Each row was made from one small tree. The marks that hang from a mark follow it in brackets, in alphabetical order. Every link used is in the known rows. Write each row's tree.
(in the rows, 128 means zero)
Known rows
dida[kudez]: [117 122 129  93 122 140 128 122 152 113 120 133 129 103 142  97 131 129
 109 126 125 132 134 130 108 130 139 126 125 125 129 147]
depete[zode[bavo nune]]: [140 161 121 137 111 133 132 152 133 150 118  90 154 156 129 135 115  81
 155 143 152 121 113 141 167 110 125  93 139 131 128 157]
zedumu[desoz[pabe]]: [154 129 143 152  71 124 123 103 120 114 121  91 144 127 147 123 129 124
 155 134 150 125 130 137 143 108 100  78 150 132 120 112]
pabe[desoz]: [111 132 118 131 132 130 119 107 123 133 112 129 159 135 122 131 119 112
 137 135 130 125 121 117 114 125 114 121 118 148 111 139]
tiko[kudez[dida] vuvabet]: [183 118 149 108 101 116  89 161 114 174 124 106 160 127 117 105 157 155
 162 142 108 141 142 143 116 109  97 132 146 123 158 129]
depete[zode]: [146 143 108 152 104 146 134 135 119 136 142 103 123 139 119 143 104 115
 127 125 127 134 137 130 151 112 111 138 114 122 125 126]
zode[bavo]: [117 143 134 111 156 123 107 133 126 151 107 126 159 121 141 142 120 123
 143 127 150 131 111 126 143 134 119 104 142 119 126 142]
gegef[vuvabet]: [ 98 130 126 129 133 114 127 140 145 152 130 119 123 136 121 137 119 108
 146 117 134 107 102 144 131 122 113 141 132 122 139 125]
zode[nune]: [136 135 135 125 110 120 148 144 146 117 130 119 131 154 126 110 147  99
 140 145 136 114 119 137 128 122 150 108 136 148 135 147]
desoz[pabe]: [126 116 141 145 103 140 139 135 123 107 124 112 132 136 135 117 135 129
 156 146 125 129 114 141 127 123 115 100 133 138 113 112]
tiko[vuvabet]: [147 131 151 133 126 110 110 137 123 149 120 124 134 120 141 132 138 140
 137 121 123 145 151 156 146 110 120 138 149 116 139 132]
puvi[tiko]: [146 132 132 130 137 157 112 117 118 110 130 119 103 145 116 127 143 125
 111 143 132 126 115 123 139 147 151 152 123 116 147 129]
desoz[zedumu]: [125 138 153 138 112 122 128 127 137 128 121 107 139 131 113 119 128 147
 141 125 137 151 150 130 151 160 125 130 145 153 116 127]
tiko[kudez[dida] vuvabet[desoz gozev]]: [210 145 161 115 135 151  74 167  84 175 136 119 207 163 113  81 185 159
 150 196 146 118 158 161 113 117  77 124 181  99 157 170]
vuvabet[gegef]: [126 130 122 113 143 135 107 111  95 130 138 135 116 136 135 118 146 150
 116 131 126 113 141 160 143 129 131 112 149 123 119 141]
tiko[kudez vuvabet[gozev nune]]: [162 134 166 140 143 152  85 152 130 171 166 127 201 167 159  85 166 167
 149 173 140 118 186 167 137 135 107 114 167  66 174 149]
puvi[tiko[vuvabet]]: [165 131 153 135 138 138  96 125 116 130 123 117 106 140 132 131 154 137
 119 137 127 144 139 154 154 129 139 162 146 105 158 134]
puvi[tiko[kudez vuvabet[desoz]]]: [185 154 161 111 137 172  92 150  61 149 135 120 154 168 124 119 186 122
 131 161 138 112 144 165 157 135  98 131 171  83 174 139]
puvi[tiko[vuvabet[gozev nune]]]: [179 134 170 169 168 171  76 119 133 131 152 121 143 172 143  93 161 167
 109 189 140 126 168 168 151 150 151 158 160  70 167 151]
gegef[vuvabet[desoz[pabe zedumu] gozev]]: [119 150 181 161 122 150 123 146 118 135 129  95 183 183 108  95 155 133
 175 187 177 110 123 182 152 155  83 111 188 134 111 148]
vuvabet[desoz gegef nune tiko]: [164 145 126 166 195 214  78 115  49  93 147 142 152 167 142  78 163 158
  89 163 109  86 146 182 161 164 121  77 208  84 116 159]
gegef[vuvabet[desoz[pabe zedumu] nune]]: [121 141 166 189 119 168 139 140 108 129 127  82 167 173 117  82 134 135
 174 172 133  91 112 184 174 173  96  90 183 124 114 101]
zedumu[desoz]: [152 140 129 136  96 114 113  98 123 133 124 106 140 120 141 129 124 121
 127 115 152 127 146 128 141 113 115 105 149 126 136 126]
puvi[tiko[kudez vuvabet]]: [165 134 160 107 119 145  88 147 106 151 141 112 134 152 132 124 174 133
 143 139 130 134 148 149 148 131 115 143 145  91 181 130]
depete[zode[bavo]]: [135 156 112 138 133 141 114 141 116 163 114  99 153 131 130 156  93 110
 141 124 147 134 121 129 166 115 103 114 130 113 124 139]
pabe[desoz[zedumu]]: [107 138 144 140 118 124 120 103 132 136 106 109 167 139 106 123 119 137
 155 134 140 150 140 120 134 155 111 123 134 172 100 137]
gegef[vuvabet[desoz tiko[kudez[dida]]]]: [159 136 132 120 143 175  81 174  89 144 126 108 181 167  93  96 161 118
 153 151 120  90  87 141 117 132  70 107 182 110 150 154]
gegef[vuvabet[desoz[pabe] nune]]: [126 135 143 183 137 174 139 140  99 126 134 104 156 169 132  89 133 112
 160 178 125  68  91 181 150 138  99  89 167  99 126 104]
gegef[vuvabet[gozev]]: [105 136 142 127 153 121 111 140 155 154 151 128 151 156 125 121 134 122
 144 149 165 109 124 151 118 121 115 148 142 107 146 156]
vuvabet[desoz[pabe] nune tiko[kudez]]: [161 130 148 169 135 225 102 159  68  95 144 113 201 183 142  74 173 135
 150 180 114  89 126 160 148 159  77  46 194  85 132 129]
genales[kudez]: [114 121 126 126 136 110 115 110 133 127 123 130 168 118 139 122 112 135
 133 126 109 127 134 120 133 114 100 100 111 109 116 129]
vuvabet[gegef tiko]: [133 131 128 129 160 165  76 117  89  98 138 141 123 139 140 115 157 156
 103 124 120 124 140 161 144 139 125 102 178 115 115 167]
kudez[dida]: [163 118 123 131 118 127 113 131 131 132 112 109 128 124 104 105 125 146
 133 146 111 133 110 117 107 121 131 137 123 149 123 131]
tiko[kudez[dida] vuvabet[gozev nune]]: [197 121 160 143 133 150  72 157 132 178 151 110 198 162 130  64 166 184
 152 191 124 125 171 158 116 130 109 128 161  88 169 147]
dubes[nune]: [136 118 134 104 122 146 114 116 130  96 130 137 128 157 141 112 128 130
 136 119 129 151 118 130 146 138 149 134 150 140 132 117]

Which tree is each row?
[164 161 178 120 111 138 106 160  79 169 126 105 190 152 120 109 174 149
 163 142 142 138 175 171 169 152  73 116 191 117 145 133]
tiko[kudez vuvabet[desoz[zedumu]]]
[190 136 132 121 137 190  78 167  70 121 124 117 184 158  98  90 169 136
 134 158 113 111 116 126 113 141  80  96 180 118 138 159]
vuvabet[desoz tiko[kudez[dida]]]
[157 148 126 155 173 188 107 107  54 125 147 137 141 160 135  82 154 152
 102 172 120  74 145 186 160 156 126  91 181  91 122 137]
vuvabet[desoz gegef nune]
[154 146 137 118 150 188  94 161  70 117 137 134 185 163 124 108 169 121
 129 144 130 109 133 137 134 145  82  86 185  97 141 157]
vuvabet[desoz tiko[kudez]]
[125 162 171 154 171 169  82 149 117 123 134 117 189 181 103 102 156 140
 138 158 173 119 137 165 154 168  86 126 213 118 121 184]
gegef[vuvabet[desoz[zedumu] gozev tiko]]
[208 118 153 144 123 168  72 145 109 154 137  90 148 161 116  77 166 167
 139 176  99 120 139 148 136 145 129 144 146  89 180 117]
puvi[tiko[kudez[dida] vuvabet[nune]]]
[160 155 145 111 181 208  56 143  51 120 170 153 198 187 133  85 205 158
 112 175 155  95 165 174 134 148  79  76 218  76 140 202]
vuvabet[desoz gegef gozev tiko[kudez]]
[154 155 148 163 158 182 105 106  64 129 140 115 153 165 119  74 152 176
 115 168 127  95 166 190 183 189 122  94 198 117 108 132]
vuvabet[desoz[zedumu] gegef nune]
[206 126 168 110 129 154  57 152 119 162 140 104 161 169 107  87 187 168
 140 187 144 138 151 145 114 130 115 163 152  97 180 164]
puvi[tiko[kudez[dida] vuvabet[gozev]]]
[163 138 155 185 151 197 121 131  94 106 149 124 188 182 139  68 156 146
 135 218 150  90 138 170 136 151 110  80 175  91 116 140]
vuvabet[desoz[pabe] gozev nune]
[137 149 145 179 201 200  78 142 108 121 154 134 187 190 131  82 149 133
 116 182 150  83 125 172 139 154 105 112 202  69 139 176]
gegef[vuvabet[desoz gozev nune tiko]]
[137 118 129 116 126 148  79 172 132 146 131 102 161 150 102 101 151 131
 161 128 113 113  93 129 108 127  88 122 159 121 154 145]
gegef[vuvabet[tiko[kudez[dida]]]]
[130 138 154 186 156 181 121 142 113 132 150 111 181 189 134  75 149 127
 152 208 153  67 113 187 139 140  98  94 177  87 131 137]
gegef[vuvabet[desoz[pabe] gozev nune]]
[173 136 163 189 132 171 121 141  80 124 123 111 165 153 156  90 150 141
 149 181 113 106 140 194 161 132 101  86 184  94 121 111]
tiko[vuvabet[desoz[pabe] nune]]
[179 116 133 104 110 164  91 143 113 136 133  97 131 157  91  99 163 143
 135 164 116 119 111 111 113 144 126 146 120 124 166 128]
puvi[tiko[kudez[dida]]]
[181 154 162 174 176 168  91 134  93 148 142 136 189 168 149  84 159 159
 116 195 145 107 175 185 146 139 114 119 190  72 141 158]
tiko[vuvabet[desoz gozev nune]]
[133 152 142 169 181 172 110 134 113 153 157 127 179 185 125  88 143 127
 130 190 155  69 127 174 137 146 110 121 174  76 144 152]
gegef[vuvabet[desoz gozev nune]]
[141 121 134 150 146 188  90 147 118 120 157 126 179 160 143  92 153 146
 134 143 110 111 146 134 138 161 111  89 163  83 152 133]
vuvabet[nune tiko[kudez]]
[112 132 140 165 167 148 108 131 160 155 161 124 160 169 134  96 129 138
 139 169 148  91 129 161 129 141 129 137 150  86 151 145]
gegef[vuvabet[gozev nune]]
[171 139 168 133 154 150  77 125 129 133 138 126 136 160 132 117 168 150
 114 167 158 143 160 158 139 129 139 168 155  90 159 164]
puvi[tiko[vuvabet[gozev]]]
[200 122 154 109 111 146  77 153 110 155 124  93 135 148 106 102 171 153
 146 156 113 139 131 138 127 127 114 154 139 110 176 132]
puvi[tiko[kudez[dida] vuvabet]]
[155 142 160 180 128 194 117 112  60 108 136 101 158 169 127  64 160 175
 143 188 123  96 152 202 181 182 108  63 198 127  91 119]
vuvabet[desoz[pabe zedumu] gegef nune]
[181 146 195 165 111 168 110 133  78 106 102  83 142 165 112 104 173 146
 151 171 142 144 143 183 185 159 104 125 190 133 122 124]
puvi[tiko[vuvabet[desoz[pabe zedumu]]]]
[147 129 143 134 177 206  52 134  96 123 188 140 190 186 150  67 185 184
 115 174 136  99 176 171 136 163 108  77 196  63 149 181]
vuvabet[gegef gozev nune tiko[kudez]]
[135 128 133 102 146 176  71 139  82 121 156 136 153 155 138 107 177 154
 124 122 119 118 149 154 139 141  98  84 180 100 140 161]
vuvabet[gegef tiko[kudez]]
[176 132 153 154 165 170  70 101  85 129 147 121 105 159 147  95 165 173
 101 159 108 112 160 194 177 150 154 135 168  77 153 132]
puvi[tiko[vuvabet[gegef nune]]]
[155 131 145 151 156 145  87 112  95 146 143 127 128 137 161  97 152 175
 118 146 106 115 171 200 165 134 135 111 174  88 134 130]
tiko[vuvabet[gegef nune]]
[167 134 159 198 168 224  91 141  88  78 144 127 197 186 143  66 165 152
 123 210 143 100 136 167 136 159 104  69 204  83 111 167]
vuvabet[desoz[pabe] gozev nune tiko]
[163 135 157 155 174 154  70 114 106 152 161 138 155 157 164  82 167 190
 115 174 133 115 191 204 152 137 133 118 184  72 140 161]
tiko[vuvabet[gegef gozev nune]]
[128 157 169 176 165 168 109 134 124 152 148 107 190 186 108  76 141 149
 144 187 165  90 146 177 161 179 106 127 190 102 132 146]
gegef[vuvabet[desoz[zedumu] gozev nune]]
[174 120 141 119 141 171  62 162 127 127 146 119 194 165 108  82 173 168
 139 170 137 137 140 117  93 137  99 114 164 113 148 180]
vuvabet[gozev tiko[kudez[dida]]]
[168 136 150 121 151 149  75 109  84 132 131 122  93 145 140 122 171 158
 107 139 122 130 154 186 167 131 141 145 164  99 150 146]
puvi[tiko[vuvabet[gegef]]]
[159 159 163 163 174 191  88 103  77 132 158 126 180 183 122  59 168 192
 112 199 157  96 184 195 168 189 122  99 209 101 110 165]
vuvabet[desoz[zedumu] gegef gozev nune]
[195 130 131 154 152 214  76 157  73 120 136 114 193 171 109  59 162 157
 128 180 100  95 122 136 124 160  93  87 185  93 142 146]
vuvabet[desoz nune tiko[kudez[dida]]]
[167 113 129 116 121 163  79 162 118 123 130 110 169 144 106  93 158 150
 142 137 106 134 120 111 104 135  99 110 154 128 143 147]
vuvabet[tiko[kudez[dida]]]
[169 139 171 109 138 153  70 149 116 156 155 122 164 174 135 113 191 150
 135 171 158 133 170 152 137 134 113 151 156  78 185 162]
puvi[tiko[kudez vuvabet[gozev]]]
[148 131 140 167 196 198  58 113 108  99 170 148 162 172 147  72 165 186
  96 172 131 110 168 174 140 160 138  95 193  80 125 183]
vuvabet[gegef gozev nune tiko]
[123 155 143 137 167 147 114 140 111 153 145 131 166 172 115 113 146 113
 132 171 171  87 119 165 130 129  96 134 169  98 139 166]
gegef[vuvabet[desoz gozev]]
[153 145 148 137 151 179 102 121  59 108 148 135 163 177 136  87 181 154
 125 201 159  93 142 193 136 131  97  78 190 107 105 167]
vuvabet[desoz[pabe] gegef gozev]
[167 149 141 168 210 225  59 114  60  97 165 151 179 190 143  65 176 173
  85 193 140  85 166 188 150 165 118  84 219  70 117 194]
vuvabet[desoz gegef gozev nune tiko]
[117 140 143 150 121 147 141 146  95 128 121 108 144 158 123 118 139  95
 163 157 140  86  84 170 144 120  84  98 160 122 118 118]
gegef[vuvabet[desoz[pabe]]]
[202 125 149  97 125 155  51 134  76 158 135 103 123 154 113  93 189 177
 133 158 108 124 144 170 140 133 115 141 161 104 169 143]
puvi[tiko[kudez[dida] vuvabet[gegef]]]
[179 137 172 142 150 179  69 141 121 155 168 119 174 187 146  83 184 166
 130 192 144 113 177 165 146 151 127 143 163  54 190 148]
puvi[tiko[kudez vuvabet[gozev nune]]]
[140 127 131 135 159 199  70 131  87 118 168 132 163 163 151  80 172 168
 123 145 104  98 157 163 148 162 111  74 185  77 145 146]
vuvabet[gegef nune tiko[kudez]]
